Each row was made from one small tree. The marks that hang from a mark follow it in brackets, in the order of their numbers. Every link used is in the known rows. Write each row's tree.
Known rows:
z43{z64 z700 z780}: [ 21.1  24.5  22.2 -22.3  -4.4  -1.1   2.8  12.5  -9.9 -14.8   2.0 -11.4
 -12.0 -11.1  -4.9 -31.5   9.9  29.0]
z780{z43{z700} z426{z64}}: [-46.3  23.0  45.5   3.9  -7.4   8.2  -0.2  15.9 -19.1  -5.4   7.0 -17.4
 -23.2  10.7   0.0 -43.7  18.4  18.6]
z43{z64{z426} z700 z780}: [ 29.7  28.2  28.8 -20.1 -26.7   0.0  -0.3  24.4 -11.1  -5.6  -5.3 -20.1
  -6.7 -12.3  -3.6 -37.9  21.9  28.3]
z655{z43{z700 z780} z426{z64}}: [-18.5  49.0  84.0 -12.5  -4.4   8.3  -5.7  25.6  -0.5  10.0  16.8 -19.9
 -35.6   7.7  -9.0 -36.9  21.2  25.1]
z43{z64}: [ 11.7  16.6  11.3 -15.3  13.2  -9.2   1.6  10.5 -12.4 -11.3   7.6  -4.0
  -6.4  -5.1  -6.0 -17.0  -2.1  21.7]
z43{z780{z426}}: [-10.8  16.5   5.4 -13.3   9.8   3.1  -1.4  16.2 -23.3   0.5  17.1 -14.0
  25.9 -15.3  -8.8 -10.0  11.4  17.3]
z655{z426{z780}}: [-26.4  21.4  35.1  -6.3   2.4  -3.6  -3.6  18.2 -11.0  15.7  13.2  -8.5
  13.6  25.0   9.1 -12.3  25.2  15.1]
z700{z43{z64}}: [ 17.3  22.2   1.3 -14.2   7.2 -10.1  -6.1  17.7 -14.4 -16.6   9.7   2.1
  -3.3  -6.7  -7.1 -24.5   5.7  27.3]
z43{z700}: [-17.0   6.4  25.6  -9.1 -15.2  -8.3   7.0   8.4  -3.4  17.1   1.2  -5.6
  -6.3   3.5   4.1 -23.2   5.5  15.2]
z700{z43}: [ -2.2   7.6  -1.6  -6.6  -1.6 -12.1  -4.5  13.9  -9.5   5.6  10.3   3.4
  10.6  -1.9  -4.0 -18.8   5.5  19.8]
z780{z43{z700{z426}}}: [ 11.3  -2.0  35.4  -7.6 -44.5   0.5  -7.8   9.6  -9.0  13.7   2.5 -28.8
  -6.8  14.3   1.8 -46.4  24.5  20.8]
z655{z43}: [ -3.5  11.2  25.9 -16.7  -6.3  -7.1  -3.3  12.4  -1.8   2.7  16.3 -10.4
  -4.9   6.7  -7.9  -4.0  -2.5  22.6]
z64{z426{z780}}: [ -5.7   6.3  19.6  -6.1 -22.2 -12.2  -8.1  20.3  -7.9  16.1  -3.3  -9.8
  20.6  20.9  10.8 -16.9  25.9  20.5]
z64{z426}: [ -1.1   4.4  14.6  -5.3 -16.0 -10.0  -0.1  19.1  -8.2  20.7   3.1 -11.8
  12.3  -4.9  -2.2 -15.4  10.6  14.1]
z43{z700 z780{z426{z64}}}: [-32.6  32.3  44.7  -4.2   6.5   4.6  -1.6  17.7 -15.4   7.5   5.0 -10.8
 -11.3  -7.5  -2.1 -37.5  18.5  21.2]
z43{z64{z426}}: [ 19.7  20.3  18.3 -12.4  -9.1  -7.7  -0.6  21.1 -12.7  -2.5   2.1 -12.3
   0.1  -7.8  -5.6 -23.3   9.6  20.8]
z43{z64 z780}: [ 32.0  18.5   7.8 -22.1  16.1  -4.6  -1.1  13.6 -15.1 -22.3   9.0  -9.9
   0.3 -12.7 -13.5 -18.7   2.3  28.9]
z780{z43}: [ -1.5  -7.9  -0.4  -7.6  -5.2  -2.8   2.1   7.2 -14.1 -11.8  12.6 -15.3
   3.1  10.1  -8.2 -18.5   1.8  18.7]

Write each row's tree:
[ 24.7   7.9  34.7 -16.0 -31.7  -3.2 -10.0  12.0  -5.0  26.4  -1.6 -22.8
   4.2  -2.5  -0.3 -38.9  24.6  23.6] | z43{z700{z426} z780}
[ 13.4  37.4  56.5 -22.2 -41.8  -0.4  -3.5  26.9  -3.3  -0.8   1.3 -21.4
 -24.7   0.4  -2.0 -29.9  16.3  28.9] | z655{z43{z64{z426} z700}}
[-12.2  18.2  70.4  -0.3 -21.6 -11.5 -20.0  12.7   2.5  28.2 -14.9  -9.6
 -19.7  35.6  18.6 -52.0  34.0  27.7] | z43{z700{z426{z64 z780}}}
[ 34.6  25.3  26.3 -15.0 -18.8 -12.2 -26.8  19.8 -12.6  -2.4  -1.4  -6.7
   8.4  20.6   8.7 -40.7  34.6  36.8] | z700{z43{z64} z426{z780}}
[-27.2  36.8  65.4 -15.1 -23.7   4.5   1.0  21.7  -1.7  23.0  20.7 -19.8
 -18.8   9.9  -1.3 -19.6  17.1  15.7] | z655{z43{z700} z426}
[-18.0  33.9  21.1  -2.8  22.9   0.2 -14.0  24.2 -21.1  -8.2  14.0  -2.3
   4.9 -11.4 -10.9 -32.9  18.1  26.9] | z700{z43{z780{z426{z64}}}}
[ 44.3  22.4  40.5 -23.3 -23.7  -1.2 -11.0  14.0  -9.8   5.0  -2.8 -22.6
  -9.2  -7.7  -2.8 -46.7  23.9  31.6] | z43{z64 z700{z426} z780}
[-20.1   6.2  28.9   1.0   6.8  -6.2 -11.1  11.3  -8.9 -18.0   1.0  -7.5
 -13.4  40.0   5.0 -34.6  16.7  28.2] | z426{z64 z780{z43}}
[-29.1  45.4  68.5 -13.8  -4.1   8.2  -9.0  23.0  -9.8  -1.4  12.2 -17.9
 -22.3   0.3  -6.8 -30.6  17.1  28.1] | z655{z43{z700 z780{z426{z64}}}}
[-19.7  38.5  49.5 -12.9  16.2   5.4 -11.7  22.1 -13.2  -7.7  19.3 -16.1
 -11.5  -2.4 -13.9 -18.3   9.4  28.3] | z655{z43{z780{z426{z64}}}}
[ 25.0  12.8   9.8 -10.9 -18.1   0.8  -1.5  21.3 -19.4 -23.0   6.0 -23.8
  -5.5   2.4  -9.0 -31.4  13.7  24.9] | z780{z43{z64{z426}}}
[-14.1  28.3  28.5 -12.7 -17.3  11.3   4.1  16.8 -27.6 -24.4  11.3 -22.7
 -12.6   1.2  -1.8 -36.8  18.4  23.3] | z780{z43{z64 z700} z426}
[ -1.3   9.1  56.5   1.1 -29.0  -0.8 -12.1  11.5  -3.9   9.8  -4.6 -23.2
 -31.9  20.2   1.4 -61.3  24.5  24.3] | z780{z43{z700{z426{z64}}}}
[ -0.5  38.8  28.5 -20.1  -3.9   8.1   1.9  19.3 -24.5 -14.7   8.8 -16.4
  -0.3 -17.3  -3.5 -29.5  19.4  25.7] | z43{z64 z700 z780{z426}}
[  5.8  34.7  49.5 -25.4 -20.5  -2.5  -0.1  16.6  -2.5 -10.1   7.6 -13.1
 -30.8   4.5  -2.9 -23.8   4.5  29.3] | z655{z43{z64 z700}}
[ 16.4  18.1  28.0 -12.1 -40.9   3.8   2.6  22.5 -15.3 -16.2  -1.9 -25.3
 -17.8   4.7  -2.5 -45.1  22.6  24.9] | z780{z43{z64{z426} z700}}
[  7.6  32.3  11.9 -19.4  17.8   5.3  -3.0  18.7 -27.6 -22.0  16.2 -14.7
  12.7 -20.8 -11.6 -17.0  11.1  25.4] | z43{z64 z780{z426}}
[-28.5  41.2  69.6  -5.6  12.8   1.2  -7.3  24.2  -2.8  10.1  22.8 -12.5
 -30.8  13.3 -10.4 -21.6   7.8  18.5] | z655{z43 z426{z64}}
